Each row was made from one walk, in order. Every step used is in the known rows, and no mark comes twice. Write each row's walk.
Known rows
bufu-gopiv-mego-minas: [ 0.04  1.17  3.28 -2.77 -1.93 -0.36  2.18  2.07 -0.24 -4.41  0.63 -2.49
 -4.86 -1.00  0.83 -1.84 -2.38 -0.52 -1.00  0.29  1.21  0.42 -0.26 -2.33]
bufu-gopiv-gifab: [-1.29  1.41  1.79 -1.92  1.04 -1.39  1.19  1.02 -0.75 -4.96  0.73 -3.70
 -1.14 -2.43 -0.82 -1.82 -1.39 -0.42  1.54  1.12  0.93  2.16 -1.06 -0.95]
minas-bufu-gopiv-gifab: [-3.16  1.54  0.50 -0.63  0.58 -2.47 -0.15  2.05 -2.55 -2.80  2.09 -2.39
 -1.57 -1.18 -0.64 -1.86 -2.29  1.65  3.41  2.03 -1.35  1.62 -2.31 -1.51]
mego-gopiv: [ 0.04  0.55 -1.51 -0.72 -1.95  1.25 -1.49  2.66  0.04 -2.69 -1.78 -2.63
 -1.44 -1.37  2.90 -0.02 -0.67  0.55  0.81  0.92  0.78 -0.40  1.21  0.91]
gopiv-mego: [-1.04 -0.08  0.31 -3.18  0.14  0.40  0.69  1.70 -1.58 -2.39 -0.21 -0.94
 -2.49 -0.29  0.95  0.08 -0.91 -1.20 -2.22  1.33  2.04  1.21  0.89 -1.89]
bufu-mego-gifab: [-0.23 -1.29 -2.19 -1.44 -1.14  0.40 -1.76  2.15 -1.03 -2.68  2.02 -1.89
 -1.13 -0.90 -1.07 -1.63 -3.31  1.25  0.55  0.51 -3.59  1.17  2.02  0.25]
minas-gifab: [-2.28  1.02 -2.04 -2.34 -1.90  0.62 -1.50  2.48 -2.14 -0.26  1.08 -1.69
 -3.38 -0.60  0.45  0.24  0.13  1.55  0.71  0.77 -1.28  1.84  0.43  0.58]
bufu-gopiv-mego: [-1.10 -0.39  2.47 -3.03  0.08 -1.26  0.38  2.58 -1.59 -3.42  0.54 -2.73
 -1.61 -1.39 -0.07 -1.23 -1.45 -1.21 -1.93  1.02  2.04  0.94  0.24 -2.18]
lobu-gifab-minas-bufu-gopiv-mego: [-3.06  0.75  0.48 -2.89 -0.35 -1.43 -1.62  3.87 -2.07 -3.31  3.76 -3.44
 -1.07 -2.48 -0.77 -2.06 -5.03  0.98 -1.34  2.27  1.83  2.16 -0.60 -3.13]
mego-bufu: [-0.22  0.30 -1.79  0.26 -0.92  1.13  1.40  1.27  0.87 -1.28  0.96  0.23
 -3.32 -1.69  1.41 -0.34  0.56 -0.29  1.84  1.25 -2.22  1.20 -0.48 -0.09]
lobu-gifab: [ 0.27  0.65 -0.82 -2.18  0.70  0.79 -1.14  2.04  0.30 -1.46 -0.15 -2.80
 -1.65 -3.47  0.61  0.30 -3.57  0.64 -2.60 -0.39  1.03  2.39  1.38 -0.72]
gifab-mego: [ 0.54 -0.66 -1.12  0.01  2.03  1.84 -0.68  0.45 -0.21  0.23  0.05 -0.60
 -4.40 -2.17 -0.02  0.12  1.29 -1.58 -1.93 -0.20  2.80  2.32  0.89 -1.26]
gifab-gopiv-mego-minas: [ 0.29  1.17  1.80 -1.04 -1.24  0.41  4.61  1.41  0.64 -3.32  0.63  0.06
 -5.11  0.49  2.82 -0.67 -1.79  1.25 -0.70 -0.94  1.43  0.93 -1.00 -2.11]
lobu-gifab-minas-bufu: [-2.24  1.36 -2.80 -0.72 -0.14  0.30 -2.53  2.55 -0.59 -1.20  3.33 -1.63
 -1.33 -2.27  0.32 -0.73 -3.82  2.19 -0.38  1.90  0.45  2.04 -0.30 -1.81]
gifab-gopiv: [-0.30  0.24 -0.41  1.07  1.04 -0.67  1.87  1.50  0.63 -1.16  1.22 -0.22
 -1.55 -0.91  2.08 -0.41 -0.53  2.00 -0.49 -0.92  0.51  0.92 -0.76 -1.33]
lobu-gifab-minas-bufu-mego: [-1.71 -0.32 -4.06  0.25 -1.24  0.10 -2.11  3.70 -2.42 -1.13  2.26 -2.58
 -0.61 -1.71 -1.21 -1.51 -5.82  0.94 -0.17  0.96 -0.93  2.32  0.08 -1.44]
bufu-gopiv-mego-minas-gifab-lobu: [-2.46  1.08  2.31 -4.13 -4.50  0.43  3.46  3.27 -2.51 -1.05  0.36 -2.25
 -5.86 -1.65  2.13  0.28 -2.59 -0.83 -1.74  0.74  0.24  1.60  0.03 -0.83]
bufu-mego-minas: [ 1.45  0.34 -1.14  0.56 -2.80  1.41  1.80  1.86 -0.46 -2.13 -0.82 -2.00
 -4.42 -0.08  0.24 -1.27 -3.31 -0.61  0.23 -0.92 -1.63  0.85  0.40 -0.61]
gopiv-gifab: [-1.11  1.33 -0.28 -2.00  0.87  0.43  1.56  0.06 -0.90 -3.71 -0.29 -1.79
 -2.07 -1.43  0.20 -0.39 -0.88 -0.60  1.22  1.33  0.74  2.58 -0.54 -0.66]
minas-bufu-gopiv-mego-gifab: [-3.45 -0.07  1.14 -3.46 -0.67 -2.28 -2.48  3.40 -3.27 -2.84  4.95 -1.29
 -1.81 -0.52 -0.27 -2.06 -3.19  3.27  1.37  2.84 -2.87  0.20  0.26 -1.84]
bufu-gopiv: [-0.31  0.44  1.13 -0.72  0.45 -1.30 -0.16  2.19 -0.41 -2.56  1.13 -2.71
 -1.02 -2.06  0.21 -1.42 -0.88  0.06 -0.55  0.28  0.32  0.43 -0.03 -1.44]
gifab-lobu: [-1.26 -0.12 -0.80 -0.94  0.02  1.15  2.17  1.07 -1.05  0.79 -0.85 -0.09
 -1.39 -2.23  3.00  1.80 -1.07 -1.22 -3.50  0.98  0.97  0.90  0.91 -1.14]

Which walk is each row?
[-3.54  0.79  0.27 -1.53 -0.55 -1.85 -1.02  3.03 -2.79 -3.24  4.06 -1.50
 -1.52 -0.08 -0.13 -2.27 -1.73  0.69  0.09  3.22  1.14  0.57 -1.25 -3.24] -> gifab-minas-bufu-gopiv-mego
[ 1.09 -0.76 -1.65  0.07 -0.19  2.51 -1.56  1.83  0.08 -1.28 -2.34 -2.43
 -3.69 -2.34  2.06  0.22  0.69 -0.63 -0.04  0.06  3.06  1.12  1.46  0.45] -> gifab-mego-gopiv
[ 0.36  0.81  0.48  0.45  0.21  0.59 -1.21  3.08 -0.12 -0.03  1.78 -3.24
 -6.72 -3.95 -0.44 -1.54 -4.30  1.70 -0.22 -1.22  0.52  2.44 -0.54 -2.04] -> lobu-gifab-mego-minas-bufu-gopiv
[-2.46 -1.04  2.56 -4.52 -0.56 -0.57  1.39  2.26 -1.77 -3.11  2.32 -1.48
 -1.18 -3.02  1.50 -0.24 -2.94 -0.32 -2.92  2.38 -0.16  0.85  1.69 -1.49] -> bufu-gopiv-mego-gifab-lobu
[-2.84  2.30  1.26 -0.43 -1.64 -0.66  4.26  1.60 -1.59 -1.77  1.03 -1.29
 -4.27 -1.84  2.19 -0.72 -3.89  0.58  1.91  1.61 -1.54  1.42 -2.31 -1.63] -> mego-minas-bufu-gopiv-gifab-lobu
[-4.37 -0.83  1.18 -3.34 -0.91 -1.62  0.07  3.48 -3.59 -0.78  3.76 -0.25
 -1.32 -1.79  1.58 -0.22 -4.03  1.42 -1.06  3.12 -1.99  0.39  0.60 -1.91] -> minas-bufu-gopiv-mego-gifab-lobu
[-0.12  0.48 -0.63 -1.44  2.60  1.76  1.19 -0.34 -0.72 -2.40 -0.41 -1.65
 -4.39 -2.46 -0.96 -0.23  0.55 -1.84  0.23  0.42  3.10  4.06 -0.27 -1.13] -> gopiv-gifab-mego
[ 1.04 -0.59 -0.96 -1.50  2.48  2.24 -1.33  1.41  0.43  0.14 -0.44 -2.78
 -4.04 -4.52 -0.61  0.58 -2.12 -1.03 -3.66 -1.12  3.30  3.95  1.73 -1.10] -> lobu-gifab-mego
[-2.51  1.12  0.36 -4.18 -4.58  2.25  3.87  2.22 -2.40  0.11 -0.51 -0.60
 -6.80 -0.43  3.10  1.59 -2.06 -0.97 -2.20  0.99  0.35  1.82  0.88 -0.37] -> gopiv-mego-minas-gifab-lobu
[ 0.98 -1.07 -2.61  0.28 -3.10  0.95 -1.02  3.86 -1.55 -2.45 -2.80 -3.55
 -0.84 -0.81  1.38 -0.70 -2.87 -0.37  1.14 -0.13 -0.65  0.01  1.64  1.31] -> bufu-mego-gopiv
[-0.16  0.22 -0.20 -0.30  1.20 -0.39  1.11  2.49  1.66 -1.39  0.81 -2.24
 -1.30 -3.43  1.58  0.01 -3.58  2.20 -2.16 -1.54  1.33  2.40 -0.12 -1.23] -> lobu-gifab-gopiv
[-0.92  2.10 -0.85 -0.13 -3.30  0.62  2.60  2.36  0.18 -0.91  2.15 -0.78
 -6.06 -0.13  2.31 -0.77 -0.79  3.65  2.06 -1.42 -1.93  1.41 -1.47  0.22] -> mego-minas-gifab-gopiv
[-3.52  1.38 -3.36 -0.90 -0.77 -0.04 -3.37  1.42 -1.11 -2.63  6.69  0.73
 -1.16 -0.24  0.27 -1.78 -1.47  3.97  2.28  3.43 -3.31  0.24 -0.08 -1.26] -> mego-gifab-minas-bufu
[-0.51  1.50 -1.44 -1.82  0.04  1.45 -1.07  1.35  0.94 -3.32  1.96 -2.79
 -0.87 -3.46  0.19 -0.63 -2.79  0.10 -2.58  0.88  2.49  2.56  0.88 -1.21] -> lobu-gifab-minas
[-1.69  1.14  0.36  0.25 -1.30 -0.57  3.13  2.43 -1.07 -0.78  1.82  1.16
 -5.64  1.64  2.92 -0.88 -2.56  3.05  1.33  0.16 -0.58  0.20 -2.30 -2.98] -> gifab-gopiv-mego-minas-bufu
[-2.36  1.22 -0.78 -0.38 -0.24 -1.26 -2.72  3.68 -0.84 -2.44  4.24 -3.59
 -0.50 -3.29 -0.58 -2.04 -4.10  2.52 -0.16  1.75  0.34  1.69 -0.76 -2.13] -> lobu-gifab-minas-bufu-gopiv
[-1.23 -0.21 -4.71  1.85 -3.91  0.51 -2.43  4.20 -2.77 -2.46  0.44 -2.54
 -0.62  0.59  1.28 -1.79 -3.22  1.28  3.49  1.77 -1.38 -0.38 -0.01  0.31] -> gifab-minas-bufu-mego-gopiv
[-2.07  0.38  1.49 -4.40 -0.70 -0.61 -0.88  1.57 -0.46 -7.42  5.64 -2.23
 -0.60 -1.84 -0.82 -2.93 -1.84  0.75 -0.41  3.15  0.26  1.00  0.80 -1.98] -> bufu-gopiv-mego-gifab-minas
[ 0.20 -0.02 -1.33 -0.19  0.96  2.68  2.44 -0.57  0.57 -2.29  0.30 -0.51
 -5.81 -2.86 -0.40 -0.45  1.34 -2.49  3.07  1.06  0.44  4.43 -1.26 -0.26] -> gopiv-gifab-mego-bufu
[-0.77 -0.73 -1.02 -0.11 -2.14  0.99 -0.36  2.84 -0.95  0.01  2.46 -2.22
 -6.39 -3.15 -1.17 -1.35  2.04 -0.14  2.79  0.32 -1.44  3.54 -0.82  0.69] -> minas-gifab-mego-bufu-gopiv
[-1.93  0.48 -0.46 -4.38 -0.76  1.11 -0.86  0.56 -0.50 -5.84  4.67 -0.59
 -1.40 -0.76  0.14 -1.56 -1.17  0.43 -0.65  3.46  0.24  1.28  1.58 -1.41] -> gopiv-mego-gifab-minas
[-1.12 -0.99 -4.02  1.54 -3.27 -0.19 -2.63  5.01 -3.40 -0.45 -1.66 -2.60
 -1.47  0.56  1.70 -0.79 -3.85  1.91  3.11  1.03 -2.57 -0.58  0.42  0.93] -> minas-bufu-mego-gopiv
[-0.19  0.10  0.21  0.58 -1.28 -0.59  1.02  2.27  0.85 -2.71  1.83 -1.50
 -2.56 -2.92  0.56 -1.67  0.11 -0.33  2.21  1.15 -2.12  0.94 -1.08 -0.65] -> mego-bufu-gopiv
[ 1.44 -1.17  0.40 -0.04  0.84  1.22  0.03  2.54  1.67 -1.20  1.26 -3.28
 -4.47 -6.14 -1.05 -1.12 -1.71 -1.11 -0.35 -0.59  1.04  4.06 -0.21 -0.74] -> lobu-gifab-mego-bufu-gopiv
[ 0.57 -0.15 -1.88 -0.78 -2.62  0.82  0.73  2.60 -1.81 -5.25 -3.43 -4.58
 -0.92 -1.05  0.71 -0.97 -3.49 -0.92  3.30  0.84 -0.02  1.78  0.44  1.71] -> bufu-mego-gopiv-gifab
[-1.18  2.18 -1.55  0.80 -1.76  0.53 -0.07  1.89 -0.70  0.21  1.85  0.55
 -5.46  0.59  2.02 -0.75 -2.15  2.44  1.67  0.64 -2.41 -0.30 -1.05 -1.48] -> mego-minas-bufu
[-3.89  0.81  0.49 -0.71  0.09 -1.79  2.37  1.99 -3.33 -0.79  0.78 -1.35
 -1.05 -2.15  1.35  0.01 -3.18  0.38  1.03  2.07 -0.59  1.79 -1.84 -1.72] -> minas-bufu-gopiv-gifab-lobu
[-0.70  0.06 -0.62 -0.73  0.78 -0.47  0.13  1.23  0.98 -2.91  4.34  0.02
 -1.27 -1.26  1.57 -1.09 -1.30  3.94  0.85 -0.12 -2.28  0.89  0.14 -0.50] -> mego-gifab-gopiv
[-1.34 -0.33  2.30 -4.63  0.04 -1.23 -1.09  2.37 -0.95 -5.05  3.50 -2.31
 -1.31 -1.78 -0.41 -1.93 -2.18  1.03 -0.58  1.92 -0.62  0.78  1.49 -1.45] -> bufu-gopiv-mego-gifab
[-0.89 -0.50 -2.92 -1.21 -1.61  1.06 -1.54  1.51 -0.71 -4.69  4.13 -1.82
 -0.31 -0.78 -1.29 -2.47 -2.58  0.69  0.81  1.96 -2.43  1.25  1.43 -0.21] -> bufu-mego-gifab-minas
[-3.96  0.52 -1.84 -3.30 -0.87  0.09 -2.22  1.86 -2.61 -3.46  6.23  0.49
 -1.98  0.65  0.32 -1.64 -2.14  2.45  1.26  4.25 -1.81  0.59  0.22 -2.17] -> gopiv-mego-gifab-minas-bufu
[-2.73  1.36 -3.02  0.76 -0.60  0.07 -1.79  1.66 -1.76 -1.02  3.73  0.20
 -1.67  0.35  0.70 -1.02 -0.64  1.65  1.11  2.60 -0.48  0.41 -0.93 -2.09] -> gifab-minas-bufu
[-0.42 -0.32 -2.75 -1.23 -2.58  2.61 -2.88  3.26 -1.60 -0.13 -1.46 -3.23
 -5.34 -2.04  1.24  0.32  1.00  0.72  1.35 -0.01  1.18  2.25  1.55  2.21] -> minas-gifab-mego-gopiv
[-2.23  0.89 -0.12 -2.05  0.49  1.06  3.93 -0.10 -1.10 -1.61 -1.24 -0.68
 -1.57 -2.59  2.13  1.50 -1.77 -1.86 -1.38  1.74  1.41  2.66 -0.14 -0.68] -> gopiv-gifab-lobu
[ 1.09  1.54  2.41 -0.86  0.45  1.27  2.68 -0.19  0.91 -4.42  0.52 -3.16
 -6.51 -3.24 -0.90 -2.22 -0.74 -1.27  1.43 -0.48  2.04  3.31 -1.35 -1.41] -> bufu-gopiv-gifab-mego-minas
[-1.92  3.12  1.19 -0.27 -1.45 -1.41  1.43  1.78 -1.17 -3.72  2.10 -2.30
 -4.77 -0.58  0.43 -2.53 -3.32  2.32  4.33  1.20 -1.96  0.98 -2.95 -1.49] -> mego-minas-bufu-gopiv-gifab
